What can hang from each mark:
k533: k120 k203
k631: k633
k203: k894
k517: k633
k633: k517
k396: k25 k484 k517 k533
k207: k396
k484: k396

Known rows, with every way that one mark hangs from another:
[k484 [k396 k25 [k517 k633]]]: [  6.6  17.2 -33.6   1.8 -10.3  14.0 -26.6   3.8 -15.8  18.8  18.5  -1.4
 -12.9  29.1  46.4 -12.4   7.5 -16.5 -49.8   4.5  -3.3]
[k484 k396]: [-10.2  16.6 -59.0 -12.3  14.6   8.0 -22.4  14.0 -31.9  17.7  15.0  19.3
 -14.8   5.7  37.2  -9.9  17.5  -6.3 -13.2  27.0 -23.4]
[k633 k517]: [ 24.6   6.1 -61.7  -9.8  14.6 -25.3 -24.6  15.4 -41.5  14.2  35.4  31.4
 -16.1  30.9  42.7 -11.4 -13.6 -15.4 -41.5  29.4 -31.9]
[k484 [k396 k25]]: [ -8.0  25.2 -65.4  -3.2  14.2   1.0 -39.6   3.0 -28.9   8.3   1.8   1.3
  -1.2  17.1  28.6  -4.5  26.4  -1.3 -15.3  22.0 -10.6]
[k207 [k396 k484 [k533 k203]]]: [  9.9 -25.5 -40.8  -0.2  47.7 -43.4 -11.1   5.0  -3.3  13.7  40.2   9.3
  -5.2  -5.2  40.6 -21.6  -9.1 -12.9   4.9  49.2 -18.8]
[k207 [k396 k25]]: [  7.7  16.1 -65.8   3.6  27.2 -26.4  -8.4  12.4 -47.6  13.8   9.2  11.3
  -2.2  13.5  50.7 -12.4   3.6  -2.7  13.2  40.3   0.3]
[k484 [k396 k517 k533]]: [ -6.1 -15.0 -28.4   3.0   7.7   1.4  -0.5  13.5  -3.3  17.9  24.4  10.2
 -33.2  11.9  26.6 -13.1  -7.1   5.8  -9.6   8.5 -36.6]
[k207 [k396 k484 k517 k533]]: [ 12.8 -35.7 -23.7  11.0  22.7 -38.5  18.7  14.2   2.0  14.6  45.8  14.9
 -27.9  12.2  50.0 -16.6 -27.3 -25.8  -9.9  26.5 -18.8]
[k207 [k396 k25 k517 k533]]: [ 11.9 -15.9 -35.3  19.5  20.4 -32.7  12.8  11.8 -19.0  14.0  18.3   0.2
 -21.4  19.0  43.1 -14.7 -22.6   7.4  15.9  23.4 -11.2]
[k396 k25 k533]: [  3.2   3.0 -53.8  19.0  20.1 -31.8 -49.3   2.4 -21.6   4.6   9.4 -13.2
  -2.9  22.2  30.2  -8.6  -5.3  19.7  16.9  -7.6 -33.4]
[k484 [k396 k25 [k533 k120]]]: [-10.5  24.1 -54.2  12.4  15.1   2.5 -27.7  -4.9  -5.9  -2.0  -6.3  -6.3
   1.8  14.8  17.3  -0.2  12.4  24.6  28.2  -2.1 -16.0]
[k631 k633]: [ -2.5  24.9 -54.4  -4.9   1.8 -20.1 -69.4  23.5 -16.4  29.0  11.5  24.5
 -17.8  34.1  60.4  -9.5 -10.9 -36.7 -46.2  -7.1 -36.5]
[k203 k894]: [ 13.8  18.2 -60.4  -3.9   6.8 -31.7 -20.4  35.3 -42.0  17.7  33.1  19.9
  -6.2   6.8  52.5 -17.0 -15.8   3.4 -28.0 -22.0 -25.1]
[k396 k533]: [  1.3  -6.5 -46.0   6.8  19.8 -24.5 -28.9  15.8 -27.1  16.9  25.3   9.6
 -20.2   9.8  36.4 -14.8 -15.4  14.2  20.0  -4.2 -51.0]
[k396 k25 k484 k517 [k533 k120]]: [ 23.3  -9.2 -27.7  26.3  -6.0 -43.3 -12.0 -10.7  33.4 -17.3  15.5 -30.6
  -9.0  35.2   2.5  -9.2 -24.2 -23.4 -32.8 -46.7  -9.0]
[k396 k484 k517]: [ 22.6 -18.1 -34.3  -5.2  -6.6 -36.7  -6.8  13.1   1.8   7.1  42.8   2.6
 -29.3  26.1  26.6 -20.8 -17.7 -61.7 -83.8 -11.5 -19.5]
[k517 k633]: [ 15.7  23.7 -39.3  -5.1  -7.8   5.2 -42.3  17.0 -46.4  32.2  36.5  19.2
  -6.0  18.2  76.9 -20.7  -8.5 -17.5 -32.9  -7.4 -24.4]
[k207 k396]: [  4.9   8.5 -58.3  -5.4  27.0 -19.7   7.4  23.4 -49.9  23.6  22.0  29.5
 -14.7   2.9  57.3 -16.6  -4.6  -5.2  12.8  41.9 -12.3]
[k207 [k396 [k533 k120]]]: [  5.1   7.5 -47.6   9.7  28.1 -19.3  19.8  15.6 -29.3  12.9  13.6  22.8
 -11.8   0.4  44.8 -12.5 -18.4  20.2  57.0  17.1 -19.5]
[k533 k120 k203]: [ 21.0  34.5 -62.3 -18.4  14.5 -19.7 -14.3   5.1 -21.2   2.8  -2.8  -7.1
   0.2  -1.1 -10.9 -31.9  -1.0   8.0 -13.2 -12.4 -15.9]
[k533 [k203 k894]]: [ 20.4  11.1 -59.2 -17.9  23.4 -39.2 -32.3  24.1 -28.1  18.4  29.0   0.0
  -1.6  -4.7  20.3 -34.0  -6.9   7.9 -43.2  -0.8 -24.6]
[k207 [k396 k25 [k533 k120 k203]]]: [ 11.6  11.4 -53.4  11.1  38.4 -32.3  -4.9  -1.3 -17.2   3.6   0.1  -8.0
   6.4   2.6  22.4 -18.5  -5.9  29.7  44.2  24.3  -5.2]

Rows:
[ 25.8 -23.9  -9.0  26.5 -10.1 -31.0 -44.6  -8.1  22.8   6.4  47.3 -23.4
  -8.0  41.0  51.1 -13.3 -25.4 -37.1 -61.4 -28.8 -16.5] -> [k396 k25 k484 [k517 k633] k533]
[ -0.1  -8.2 -14.9   5.4  -2.6  15.9 -13.4  11.4  -4.2  27.3  36.0  11.9
 -27.4  15.4  53.2 -14.5 -11.3   1.4 -18.0   2.7 -32.6] -> [k484 [k396 [k517 k633] k533]]
[  3.5  -1.8 -53.2  17.4  36.3 -30.8 -11.5   8.9 -32.1  13.1  14.8   7.2
  -4.1  11.0  51.8  -9.3  -6.8  17.7  41.3  34.5 -14.1] -> [k207 [k396 k25 k533]]
[  0.6  10.8 -47.6  -0.4   0.1  -0.7 -15.1   5.6 -14.8   9.2   6.5  -4.6
 -18.8  24.3  21.3 -10.2  11.0 -11.4 -40.0  12.5  -7.5] -> [k484 [k396 k25 k517]]
[ 30.4  -1.6  -7.2   6.4  -8.4  -9.2  -3.6   4.9   8.6  17.6  27.8 -12.8
 -18.2  13.0  18.6 -34.7 -37.7  14.1 -21.9 -39.0 -29.7] -> [k396 [k517 k633] [k533 k120 k203]]
[ -0.4  10.2 -36.6  15.6   0.8   0.1  -3.7  -1.7   7.7  -0.6  -1.5 -12.5
 -15.0  21.9   8.5  -6.3  -2.6  16.8   2.4 -13.3 -14.3] -> [k484 [k396 k25 k517 [k533 k120]]]
[ 20.6 -18.9 -19.6  14.7  -6.9 -34.9   6.9   3.6  28.8  -5.3  32.8  -7.2
 -24.2  22.7  10.0 -15.8 -34.2 -27.7 -30.5 -43.3 -26.7] -> [k396 k484 k517 [k533 k120]]
[ 16.6 -39.6 -17.9  11.5   4.0 -41.8 -10.5   8.8  20.5   6.2  48.6  -3.9
 -31.3  23.6  27.6 -17.9 -30.3 -35.7 -47.0 -17.2 -37.3] -> [k396 k484 k517 k533]
[-13.2   7.8 -52.7  10.3  22.8  -2.9 -41.9  -1.1 -13.0   7.6   6.5  -3.2
  -2.7  14.3  29.3  -2.3  15.4  18.5  13.2  18.8 -24.8] -> [k484 [k396 k25 k533]]
[ -3.6  -7.3 -35.3  12.8   7.7  -5.2 -17.6   2.6  -0.4   9.4  12.1  -9.3
 -21.0  22.0  21.9  -8.3   1.0   8.8 -10.5   7.6 -22.3] -> [k484 [k396 k25 k517 k533]]
[ 26.1  37.6 -61.8 -13.9  12.9 -30.7 -11.3  16.7 -17.6   3.2   7.8  -4.9
   7.6  -5.3   0.9 -30.6 -11.9  19.6 -20.8 -31.8 -10.1] -> [k533 k120 [k203 k894]]
[  2.5 -16.6 -27.3  -2.0  17.4 -12.9  -7.2  16.2   7.1  17.8  30.8  -0.4
 -25.0   0.6  16.8 -22.9 -10.7  19.6 -25.4   7.2 -32.9] -> [k484 [k396 k517 [k533 [k203 k894]]]]
[  7.9  -5.7 -43.6  10.6  30.1 -31.0   9.3   7.0  -4.3   3.5  28.0  18.0
  -4.3   4.0  45.6  -9.4 -15.7 -11.4  29.9  17.6 -11.9] -> [k207 [k396 k484 [k533 k120]]]
[ 14.3 -18.1 -47.2   9.6  35.1 -55.8 -69.4 -16.1  18.7  -5.9  25.7 -33.8
  11.0  16.2   7.0 -17.9   2.2 -13.4 -31.9   6.7 -22.7] -> [k396 k25 k484 [k533 k203]]
[ 16.1   2.9 -47.2   6.4  12.7 -28.1  15.6  15.3 -33.3  13.9  13.6   5.6
 -19.1  21.5  42.2 -17.5 -10.5 -11.4 -13.0  27.3   4.1] -> [k207 [k396 k25 k517]]
[ 27.8 -24.3 -19.2   3.6   6.9 -43.0  -1.9  -3.6  39.4  -5.5  30.6 -22.3
 -18.7  11.7 -12.1 -29.4 -30.0 -21.6 -43.4 -30.1 -26.3] -> [k396 k484 k517 [k533 k120 k203]]
[ 25.9 -35.1 -24.8  13.3  17.0 -58.5 -41.1 -12.7  35.9  -4.4  32.6 -40.6
  -9.6  25.7  -4.2 -24.9 -15.7 -24.6 -62.4  -8.4 -20.0] -> [k396 k25 k484 k517 [k533 k203]]
[  9.7  -1.6 -42.3  10.5  12.3 -31.5 -22.9  -0.3  12.8  -6.2  26.3   0.3
  -4.6  12.7  21.4  -8.0 -15.5 -17.4   0.7 -27.6 -30.2] -> [k396 k484 [k533 k120]]
[ -7.7   4.3 -51.5   2.3  33.0  -9.9 -48.0  -6.4  -4.3   7.8   6.1 -15.0
   1.6   6.0  12.6 -13.1  19.4  22.8   3.9  28.5 -24.6] -> [k484 [k396 k25 [k533 k203]]]
[ 19.8 -10.4 -42.9   7.1  14.7 -40.4   5.5   6.7  -9.0   6.3  27.7   0.9
 -12.3  25.0  42.3 -14.4  -9.6 -43.0 -41.5  28.8  12.3] -> [k207 [k396 k25 k484 k517]]
[ -6.4  12.1 -46.8  -6.0  25.9   2.2 -19.0   0.5  -1.6   7.3   5.7   0.6
  -7.5  -4.4   5.1 -16.1   8.6  27.3  20.1  11.0 -30.8] -> [k484 [k396 [k533 k120 k203]]]
[  5.0 -13.2 -14.2  -2.7   7.8   8.6 -19.9   5.8   3.6  27.2  35.3   0.1
 -23.0   7.8  35.1 -25.1  -7.2   7.3 -29.8  14.1 -31.3] -> [k484 [k396 [k517 k633] [k533 k203]]]
[ -4.0   5.3 -50.6   4.7  31.5 -18.2 -47.1   1.3  -2.9   7.7  12.6 -12.1
   6.4   4.0  20.5 -12.2  12.0  30.0  -4.3  16.2 -20.3] -> [k484 [k396 k25 [k533 [k203 k894]]]]
[ 12.0   8.4 -46.2  -0.3  22.8 -25.4 -20.2   3.9  -7.4   5.1   7.8  -9.0
  -6.1  -1.4  -1.8 -26.0 -13.5  30.6  23.4 -16.5 -38.4] -> [k396 [k533 k120 k203]]
[ 11.2 -27.0 -38.8  -2.2  35.0 -47.5 -49.1  -2.4  14.2   5.0  42.6 -10.7
  -5.0   2.4  16.5 -24.1  -7.2 -18.3 -28.4  10.7 -39.2] -> [k396 k484 [k533 k203]]
[  3.9   7.9 -16.2   7.8 -10.2  21.0   1.8   7.6   2.2  17.6  22.4   9.3
 -20.5  14.8  40.3 -12.5 -15.1   8.6  -5.3 -17.6 -23.1] -> [k484 [k396 [k517 k633] [k533 k120]]]
[ 22.2  -8.3 -14.3  25.4 -12.0 -15.9 -32.4   3.1  -7.2  17.7  29.9 -17.4
 -16.3  37.4  50.8 -17.8 -28.6   3.0 -26.8 -30.8 -23.0] -> [k396 k25 [k517 k633] k533]
[ 28.8  14.0 -30.4   9.3 -22.2  -9.9 -28.6   7.9 -24.7  19.1  23.5 -11.4
 -12.2  40.5  48.9 -20.7 -15.8 -23.3 -61.6 -23.1  -4.7] -> [k396 k25 [k517 k633]]
[ -3.4  14.6 -45.8  -2.5  25.6  -4.8 -16.3   8.5   1.7   7.7  13.0   2.3
  -1.5  -7.3  13.4 -15.4   0.6  33.3  13.3  -1.1 -26.3] -> [k484 [k396 [k533 k120 [k203 k894]]]]
